Each row comes from the steps of one walk. Every step used is in the known rows, and no mark comes twice. Write the walk behind each row, first mark first.
Known rows:
kego -> tife: [ -8   0  -5  13  -5  14  -2 -13   7  -5   0   7  10  -5  -8 -17  -7 -13
   5   0   0   9  -2   7  -2   4  -4   4   6]
dulede -> lufo -> verul -> kego -> safar: [-15 -17   0   1   1 -23  -5 -18  13   3  -2 -13   9  12 -16 -18   2  -6
  -6 -12   3  -2  -6   1  -4   4  -1   7   0]
kego -> safar -> gugemoz: [-11 -11  -2   0   6   5  -6 -18  10  -6  -2   0  13  20 -16 -26   4  -7
  -1   0  -9  -6 -10 -14   9  12   2   0  -4]
gugemoz -> lufo -> verul -> sigudo -> tega -> lapifuz: [  0  -9  13  -2 -16  -2  -3   2   2 -20  27   2 -24  -9 -22 -21  -1  -5
   9   2   3   2 -16  15   6  11  -6  20   2]
safar -> gugemoz -> lufo: [-13   4  -3  -8   9   3 -18  -9   4 -13   8   9 -13  -4  -4 -29   2 -10
   8   5 -15  -3  -2 -13   3  10  -2   0   9]
gugemoz -> safar: [-12  -1  -2  -6   1  18  -6  -3   4  -6   3   6   3   2  -3 -17  -1   1
 -11  -4  -7  -6  -7  -1   5  -3   2   8   2]
dulede -> lufo -> gugemoz: [-18  -8   2   1  -4 -14  -8 -10   8 -10 -12   2   3   0   2  -3  -3  -3
  -4 -16  -5   3  -7   3   5  -1  -8   0 -14]
safar -> gugemoz -> lufo -> verul: [ -9  -5   4   0   2   2 -15 -15   4  -5   0  -1 -14   2  -5 -19  -6  -6
   6  11  -6   4   4  -1  -8  -4  -3  21  -1]
sigudo -> tega -> lapifuz: [  2  -9   7  -5 -20  -6   2   3   6 -19  26   1 -18  -3 -15 -14   2  -2
   0   2   8  -1 -19  12  11   9  -7  16   2]
kofit -> gevud -> tega: [ -4   3   2   2 -28  -1  19   8   3 -18   7  -8  -2  -7   0  -3  15   3
   3  20  -1   0 -21  -1   6  -4 -22  30  19]
safar -> gugemoz -> lufo -> verul -> gevud -> kofit: [-16  -9   3   0 -10  12   2 -13  -1 -19  -9  -1  -3  -8  12 -16  -2  -9
  12   9  -6  -3 -11   2  10   1 -24  23   5]
sigudo -> tega: [ -6 -15   1   0   0  -4  -1   0   5 -17  18   0  -7  -4 -14 -19   3  -6
  -1  -5   5  -5 -12  19   8   2  -3  13   4]
lufo -> gugemoz -> safar: [-14   1   3  -4   2  15  -6  -3   5  -6  -9   4   8   6   1 -15  -1   2
 -16  -8  -7  -8 -10  -2   7  -3   1   7  -7]
tife -> verul -> gevud -> tega: [-10 -10   2   7 -20   1  12   7   1 -17   8   0  -5 -18 -10  -8   5  -5
  10   8   7  -3 -21  11   6   5 -14  16   4]
gugemoz -> lufo: [-12   3  -5  -7   6  -7 -14  -3   5 -12  12   7 -15 -12   2 -18   2 -10
   8  -1 -11   1   0  -8   1   4  -5   3  13]
tife -> verul -> lufo -> gugemoz: [-19   1  -2   7  -4  -6  -5 -10  10  -3 -22  -3   7   0  -2  -6   7  -9
   7  -9   6  -1  -8   8   5   1  -6  -2  -4]
tife -> verul -> sigudo: [-15  -7   0  15  -5  10  -4  -9   2  -6   4   5  -6 -24 -25 -13  -2  -8
  19  -2   1  10  -6  16   4  10   0   2   1]
tega -> sigudo: [ -9   1  -8   3 -10   2   6  -9  11 -11  10   4 -10  -8  -9  -5   0   5
   3  -8   2   8  -8 -16   6   4  -7  14   5]
dulede -> lufo -> gugemoz -> safar: [-18  -3   4  -6   1   8 -10  -6   6  -8  -7   5   7   4   1 -14  -4   0
 -15 -12  -9  -4 -10  -1   6  -3  -1   3  -9]
tega -> gugemoz: [-11   1 -20 -15  -5 -10   0 -10   9 -11   9   5  -3  -2  -9   2   1   1
  -2   6   2  -3  -8   7  14   5  -4   9   0]
verul -> lufo: [-18  -1 -12  -1  -5  -4  -5  -8   6  -6  -6   1   4   2  -3 -13   8  -9
  13 -10   1  -4  -6   7   2  -1  -5   0  12]
verul -> lufo -> gugemoz -> safar: [-18   3   1  -4   2  14  -7  -4   4  -5 -14   3  11   9   1 -18   3  -2
 -10 -11  -5 -10 -11   0   7  -3   0   3  -2]
gevud -> tega -> gugemoz: [ -7   3 -16 -16 -16 -12   9   0   6 -15  15   3  -3  -4 -12   2   8   2
  -3  16   3  -5 -16   7  13   6  -9  18   5]
kofit -> gevud -> tega -> lapifuz: [  3   4   8  -4 -39  -3  16   9   5 -20  18  -5 -14  -5  -6  -3  10   3
   3  19   4   2 -25  -2   9   5 -20  29  13]
kego -> tife -> verul -> sigudo: [-14  -4   0  22  -5  18  -4 -13   3  -4   2   7   0 -25 -27 -19  -5 -13
  21  -1   2  14  -4  19   2  13   0   1   3]
gugemoz -> lufo -> verul -> kego -> safar: [-14 -11   0   0   5 -20  -6 -16  12   3  -1 -12   6  11 -15 -23   4  -8
  -4  -8   1  -4  -5  -4  -4   6   0   8   5]
safar -> gugemoz: [-11  -4  -3  -3   0  14  -7 -14   4  -9  -1   5   1   8 -11 -23   0  -3
   2   6  -7  -5  -7  -5   8   8   0   3  -3]
safar -> gugemoz -> lufo -> verul -> tife: [-15  -3   5   7  -1   7 -10 -15   3  -5  -4  -1 -20  -7 -14 -28  -8  -3
   1   5 -11   6   1   9  -4   2  -2  10   7]

Which walk is each row?
[-13 -10   0  -1   5   1  -7 -22   9   0  -6  -6  10  20 -21 -31   2  -5
  -4   1  -2  -8  -8  -7   3  12   3   5  -4]	lufo -> verul -> kego -> safar -> gugemoz
[ -9  -5   4   1  -1  -5 -13 -11   5  -5   3  -2 -16  -4  -1 -11  -6  -5
   6   6  -4   6   6   2 -10  -8  -5  23   2]	gugemoz -> lufo -> verul
[-19   3  -2  12  -4  -1  -5 -13  10  -1 -23  -1  11   0  -3 -10   5 -13
   8  -8   6   2  -7  10   3   3  -6  -3  -2]	kego -> tife -> verul -> lufo -> gugemoz
[-19   3   1  -1   2  14  -8  -6   6  -3 -15   2   9   4  -2 -16   4  -4
  -7  -8  -1  -7 -10   3   6  -2   0   2  -3]	tife -> verul -> lufo -> gugemoz -> safar
[ -9 -10  -9  -9  -2  -6   0  -9   4 -16  18   4  -8  -5 -26 -11  -1   0
   2   4   6  -2 -13  26  14   8  -2  18  -2]	lufo -> verul -> sigudo -> tega -> gugemoz
[-15   1  -3  -9  13  -5 -16 -13   7  -8   6   3  -6   4 -10 -36   5 -12
   5   0 -12  -6  -5 -16   3  15   0  -3  11]	verul -> kego -> safar -> gugemoz -> lufo
[-12  -5  -2 -12   3  14  -4  -6   2 -11  13   6  -1   2 -18 -19  -3   2
 -11   3   0  -7 -13  16  11   2   3  18  -2]	lufo -> verul -> sigudo -> tega -> gugemoz -> safar
[-16  -9  -2   0 -15   9   9  -7   0 -20  -6   0   2 -12  14  -8   1  -8
  10   2  -4  -4 -15   4  15   1 -24  17   7]	verul -> gevud -> kofit
[-12  -1  -4 -14  -7  12   2  -1   2 -12   7   4   1   1  -9 -12  -1   4
 -12   8  -1 -10 -17   8  10  -1  -4  21  -1]	lufo -> verul -> gevud -> tega -> gugemoz -> safar
[-10   1  -3   4  -1   3  -6 -16   5  -2   3   0  -2  -7 -19 -30  -8 -12
   1   7  11   3  -2  21  -7   8  -3  11  10]	sigudo -> tega -> gugemoz -> lufo -> verul -> kego -> tife
[ -5   7  -2   4 -26   2  21   1   9 -18  12  -2 -10 -11  -7  -2  10   9
   4   8   3   8 -19 -18   7   1 -20  29  16]	kofit -> gevud -> tega -> sigudo
[-11  -1  -5  20  -7  10  -2 -16  12   0  -1   1   1 -19 -14  -8  -2 -17
  11  10  12  14  -1  14  -1   6  -3   1   4]	kego -> tife -> verul
[-12  -4   3   3  -6   4  -6  -5  -3 -11   9   5 -12 -15 -22 -17  -4  -3
  15   4  -7   6  -5  12  -1   6  -4  21   3]	gevud -> tega -> gugemoz -> lufo -> verul -> sigudo
[-16  -1  -6   1  -6  -9  -4 -11   7   4  -2  -7 -10 -17 -16 -16   3  -6
   0   3  17  -2  -4  16  -2   7  -1   1   8]	tife -> verul -> kego
[-10   7  -7 -16 -10  11   7   1   4 -13   8   3   3   2  -6  -9   7   6
 -13  14  -4  -8 -19   1  14  -1  -7  21   9]	kofit -> gevud -> tega -> gugemoz -> safar
[-11   3   0   9  -1  12  -9 -20   4   2  -5   1   2  -4 -16 -34  -9 -13
   3   7   5   4   1  11 -11   8  -2   7   8]	safar -> gugemoz -> lufo -> verul -> kego -> tife
[-16  -7  -2  -4 -12   4   5 -12   1 -19  -5  -1  -5 -12  13  -7  -1  -8
  11   9  -3  -2 -11   6  12   0 -25  25   7]	tega -> gugemoz -> lufo -> verul -> gevud -> kofit
[-12   2  -9 -15   9 -11 -12  -4   3 -19  23  10 -18 -15 -13 -21   3  -9
   8   2  -7  -2  -9   8  10  12  -4   7  12]	verul -> sigudo -> tega -> gugemoz -> lufo
[-18   2 -10  13  -5   4  -4 -16  11   0 -10   0   7  -8 -10 -14   6 -19
  20   0  10   5  -4  16  -1   4  -5  -5  14]	kego -> tife -> verul -> lufo
[ -7   1   0  -6  -9  -9  -3  -9   6 -10   5  -5 -17  -4  -2  -5   1  -1
   5  20  -2   5  -2   4  -4  -6 -13  33   8]	kofit -> gevud -> tega -> gugemoz -> lufo -> verul
[-14  -7   4  11  -8   5  -2 -13   4  -2  -6  -4 -15  -7 -14 -17  -9   0
  -2   1  -5   7   0  16  -4  -3  -3  14   3]	lufo -> verul -> tife
[-15  -1   1  -6   0  -7 -12 -14   2   2  -3  -6 -15  -3 -13 -28  -3  -3
  -2   5   6  -6   1   8  -9   3  -1  13   6]	safar -> gugemoz -> lufo -> verul -> kego
[-16 -13  -1  18  -3  13   0 -12   5  -9  -5   6   0 -20  -9 -14  -9 -14
  18  -6   9   5 -11  18   6   8  -9   1  -3]	kego -> tife -> verul -> gevud
[-15 -11   0  -5 -10   3   6 -10   0 -22  -1  -2  -6 -12   9 -11   0  -9
  10   9  -1  -4 -14  12  14   1 -25  27   8]	sigudo -> tega -> gugemoz -> lufo -> verul -> gevud -> kofit
[-15   1  -3  -5  13  -6 -16 -14   9  -6   5   2  -7  -1 -12 -34   7 -14
   7   4  -8  -4  -4 -13   2  16   1  -5  11]	tife -> verul -> kego -> safar -> gugemoz -> lufo
[ -8  -1  -1  -7  -6 -11  -7  -8   5  -8   8  -2 -16  -5  -6  -7  -2  -3
   3  15  -2   4   0   5  -5  -4  -8  28   3]	gevud -> tega -> gugemoz -> lufo -> verul
[-12   3  -5   9  -5   9  -2 -14   5   1  -3   3   7  -7 -14 -27  -7 -12
   1  -1   8   3  -3  13  -5   8  -2   1  10]	verul -> kego -> tife
[-15  -6   6   8   2   2  -9 -17   6  -4  -5  -4 -14  -1 -17 -29  -5  -5
   0   2 -12   5   0   5  -3   4  -1   9   6]	kego -> safar -> gugemoz -> lufo -> verul -> tife
[-13 -13  -2  -6   7 -24  -5 -15  12  -1   6 -11   4  12 -21 -24   6  -8
  -7  -6   5  -7  -9   4   1   9   1  10   5]	sigudo -> tega -> gugemoz -> lufo -> verul -> kego -> safar
[-14 -16   4   4   2   3  -8  -8   0 -12  -3   3 -13 -10  -1 -16 -12  -6
  14  -9  -2  -1  -6  11   0  -1 -10  15  -5]	gugemoz -> lufo -> verul -> gevud
[ -8  -6  -1  -6   2 -10 -11 -11   6  -9  10  -2 -18  -3  -8 -11  -4  -5
   3  10   0   3   1  11  -3  -4  -5  26   2]	sigudo -> tega -> gugemoz -> lufo -> verul
